Each row was made from one small tree. Brackets hold a mark, then the marks that hang from it, in alphabetical order. Every link used is in the known rows. Write each row's tree.
In the rows, 128 means zero.
Known rows
{Q {J {D L {X T}}} V}: [130 107 119 125  92 107 103 151 151  90  67  41 172 151 135  92  92 120
 120 102 115 118 192  91 139  47  72 124]
{D {X T {Y V}}}: [146 130 140 181  95 109 112 139 197 102  74 110 168 146 176 147 132 129
  96  91 120 119 196 119 122 115 123 133]
{J {D {L U} X} Q Y}: [118  59 103 104 119 187 130 108 163  85  43  89 152 158  63 159  61 112
 138  87 157 223 107  88 157 102  87 132]
{V D Y}: [115 134 180 145 113 127 121 121  97 155 111 148  86 153 139 109 145 149
 103  92 117 109 122 169 132 219 109 118]
{D {J {Q V}} L}: [155  93 121 119 111 155 124  68 101 111  51  91 133 142  78 113 121 128
 120  92 116 131 128 145 125 140  81 162]
{L {D J}}: [142 119 131 114 117 123 127  91 114 121  98 125 124 123 147  75 130 132
 123 114 123 141 143 139 130 160  90 130]
{V Q {Y J {X T}}}: [ 98 188 180 120  76 108 110 156 124 115  90 158  94 170 186 109 193 127
 158  77 120 107 170 130  76 168 107 141]
{Q {J {Y {V D} X}}}: [138 150 172  75  91  74 121 190 131 116 106 133 105 148 137 111 117 120
 145 105 140 107 164 136  99 148 105 115]
{Q J V}: [154 137 131 112 106  96 110 123  59 107  79  61  94 138 147  69 125 117
 116 121 121  85 168 126 140 118  93 151]
{J Y}: [132  95 143 116 123 118 107 119 115 128  99 101 101 139 128 112 119 119
 126  94 152 142 130 116 146 130 109 158]
{X T {Y J {V D}}}: [135 139 203 191  79  82 135 122 159 116 105 162 132 153 185 111 175 125
 120  66 152  67 194 173  98 158 127 147]
{J {D L}}: [111  75 139 117 125 132 118 158 127 128  96  92 156 161 116 106  98 122
 121  95 154 142 122 117 129 102 101 127]
{J {Y {V D Q}}}: [110 145 179 132 115 110 130 152 144 114  93 129 101 136 120 121 139 143
 133  86 135 119 136 148 125 154 127 134]
{L D}: [139 122 125 124 131 110 131 124 103 124 106 102 108 141 146  70 119 131
 104 126 125 137 154 124 138 162 107 123]
{D L}: [127 100 123 116 108 125 117 139 133 133  86 109 141 145 114 114 123 125
 110  99 125 130 121 122 122 147 115 124]
{T X}: [132 101 147 115 125 116 101 133 113 139  92  97 112 145 152 118 153 131
 101 104  96 129 139 111 139 173  96 118]
{L {D {J Q} {X Y}} U}: [158 121 101 146 109 166 154  36 161  72  31 121 136 142 129 129 104 119
 115 100 135 184 136 126 148 174  79 121]
{U {L {D {J Q Y}}}}: [128  92 128 111 146 123 143  42 100 113  86 118  89 137 104  84 126 117
 135 135 157 187 129 154 150 161  86 160]
{V Q}: [109 143 133 124 130 126 114 133 108 121  81 105  99 147 141 103 155 136
 122 107 122 122 126 126 129 147 117 142]
{Y V}: [142 125 143 125 111 116 113 157 106 128  95 122 132 131 135 112 136 130
 117 113 122 124 153 139 121 147 135 142]
{X {Y {V Q}}}: [125 160 156 161 117  97 132 155 143  96  68 108 129 153 163 126 143 131
 115  88 144  98 149 135 110 132 133 134]
{L {D {J Q Y}} U}: [146  98 121 120 116 162 142  49 115  83  63 122  85 133 108  98  99 112
 146 104 154 196 123 126 158 158  92 164]
{D {J Y} L}: [122  84 137 103  95 133 110 103 165 125  86 117 145 120 106 127 116 119
 139  69 142 151 108 121 124 124  93 142]
{U {L D}}: [122 121 125 127 131 105 137 108  87 123 110  92 102 148 144  69 128 126
 103 157 138 143 151 152 143 174 115 127]
{L {D J {X T Y}} U}: [149 131 119 180  75 149 136  61 202  68  54 109 150 138 188 116 115 116
 110  91 130 152 170 121 150 141  97 125]
{X T {Y J}}: [135 118 167 182  89  91 117  99 145 114  90 133 120 155 195 103 170 105
 123  69 162  86 178 134 110 131 112 167]
{Q {V D {Y J}}}: [131 156 200 142  72 121 128  87  62 130 105 133  89 147 135  94 160 147
 124  68 116  79 158 178 113 211  93 140]
{T {X {Y {J D Q} V}}}: [137  87 189 144 132  89 132 131 119 110  77 127 141 174 149 132 153 116
 131  73 156 130 165 123 101 125  85 129]
{Y {V Q}}: [116 158 143 126 120 114 119 162 115 110  80 117 122 136 136 115 150 137
 127 111 116 120 145 134 114 139 135 138]

Write each row's tree
[156 112 120 135  91 127 139  67 140  90  32  90 166 157  93 146 122 127
 113  63 131 125 163 113 106 144  70 130]	{D L {X {Y {J {Q V}}}}}
[121 125 109 136 109 126 119  70 161 106  90 112 149 126 161  91 144 130
 112 143 104 167 179 146 138 150  88 127]	{U {L {D J {X T}}}}
[145  77 148 133 147 146 130  99  51 110  81  57 107 176  98  89 102 126
 123 111 151 137 155 134 149 104  86 180]	{J D {Q V}}
[139 135  95 117  99 160 132 103 133  86  66  97 138 129 139 112  94 126
 109 126 108 178 150 105 157 173 103 105]	{L {D X} U}
[135  85 127  99 109 152 131  93 107  96  56  85 174 155  68 126 107 130
 141  81 129 160 160 106 114 108  59 136]	{Y {J {D L X} {Q V}}}
[134 112 189 152  86 100 132 132 209 124  74 136 176 143 147 152 149 142
  93  52 109  94 130 160  99 186  94  74]	{T {X {Y {V {D J L}}}}}
[144 101  94 139  93 182 139  54 189  84  13 123 170 150  97 175 106 116
 118  73 134 175 103 122 132 157  80 122]	{D {J Q} {L U} {X Y}}
[145  63 154 127 145 141 126  95  67 100  82  52  96 171  89 102  87 121
 135  93 170 152 153 119 159  81  80 191]	{J D {Q V} Y}
[125 103 135 113  46 158 110 124 198  83  62 118 143 159 136 144 112  98
 156  63 147 161 136 114 117 123 111 158]	{D {J {Y {X T}}} {L U}}
[ 94 172 183 143 119 129 128 128 107 139  98 143  74 156 139 109 161 156
 114  89 112 105 113 169 126 213 112 111]	{V D Q Y}
[137 148 166 112  69  96 104 172 132 111 103 158 143 155 173 112 170 116
 152  94 128 112 205 135  73 138 128 160]	{Y J V {X T}}
[141 114 117  96 107 130 119  82 167 109  86 115 145 104 123 112 101 136
 134  98 116 189 143 104 141 139  71 116]	{L {D {J Y} X}}
[109 155 142 112 110 157 122  86 167 126  73 141 143 122 123 136 163 158
 130  92  92 138 117 152 123 181  75 107]	{V {D J X} Q}
[127 142 164 132  93 119 100 163 121 131 102 135  98 180 175 114 149 126
 124  96 115 119 168 135 110 166 116 141]	{V {Y {X T}}}
[123 119 131 120 122 117 137  73 100 122 106 115 119 129 147  68 142 127
 121 147 132 149 141 168 135 172  99 134]	{U {L {D J}}}
[145 159 195 117  81 130 127 136  79 127 101 108  94 181 133 112 125 150
 111  86 108  86 162 169 112 211  93 124]	{Q {V D {Y X}}}
[115 172 152 113 101 147 124 115 173 112  74 154 165 109 120 146 161 161
 133  91  85 132 134 161 110 176  95 102]	{Y {V {D J X} Q}}
[ 85 155 162 107 108 137 115 131 116 115  83 135 141 145 138 124 155 143
 154  74 122 156 136 115 106 136  75 105]	{V Q {Y {J {D X}}}}
[109 177 128  99 120 106 120 133 141 120  77 120 109 129 132 105 150 144
 122 119  98 111 134 129 129 165  80  86]	{V {D X} {Q J}}
[154 141 156 106 113 141 124 121  53 114  66 101  82 191 110 116 122 135
 120 102 112 127 161 141 113 184  85 156]	{J {Q {V {Y X}}}}
[143 138 154 125  93 108 104 190 138 116  98 128 137 165 169 120 140 123
 127 114 119 113 197 132  99 128 135 152]	{Y V {X T}}
[127 120 143  80 102 110 135 103 131 105 108 109 117 151 141  94 116 114
 146 129 156 170 149 143 118 159  87 132]	{U {L {D {J {Y X}}}}}
[ 88 169 153 113  88 158 124 106 190 131  64 158 154 128 103 151 151 166
 125  64  78 139  92 155 105 206  78  69]	{V {D J L X} Q Y}
[156 118 189 199  99 107 143  47 107 104  77 116  89 178 148  97 165 124
 112  64 158  68 196 172 122 165  90 182]	{X T {Y {J {Q {V D}}}}}
[107 132 200 144 110  79 132 163 148  98  78 108 151 162 184 126 171 125
 136  59 146 105 162 116  92 112  96 106]	{T {X {Y {J D} {V Q}}}}
[116 196 173 116  95  72 119 203 149 106  89 138 101 166 179  93 162 130
 138 114 113  76 190 146  88 144 120 119]	{Y {V D {Q J}} {X T}}
[118 177 132 104 118  81 116 179 104 104  74 114 103 128 152  88 154 125
 133 125 116 101 151 123 114 121 122 123]	{Y {V {Q J}}}
[135 115  96 104 143 148 142  41 117 112  68 122 135 132 103 103 133 132
 119 155 109 200 141 152 138 181  71 124]	{U {L {D {J Q} X}}}
[132 115 185 157  98  85 137 166 196 130  80 115 160 159 146 149 137 140
  82  64 113  91 143 143 108 186 109  70]	{T {X {Y {V {D L}}}}}
[125  96 144 173  95 110 122 174 225  97  71  91 213 163 151 148  95 123
 106  71 143 134 184 109 113  65 111 111]	{J {D L {X T {Y V}}}}
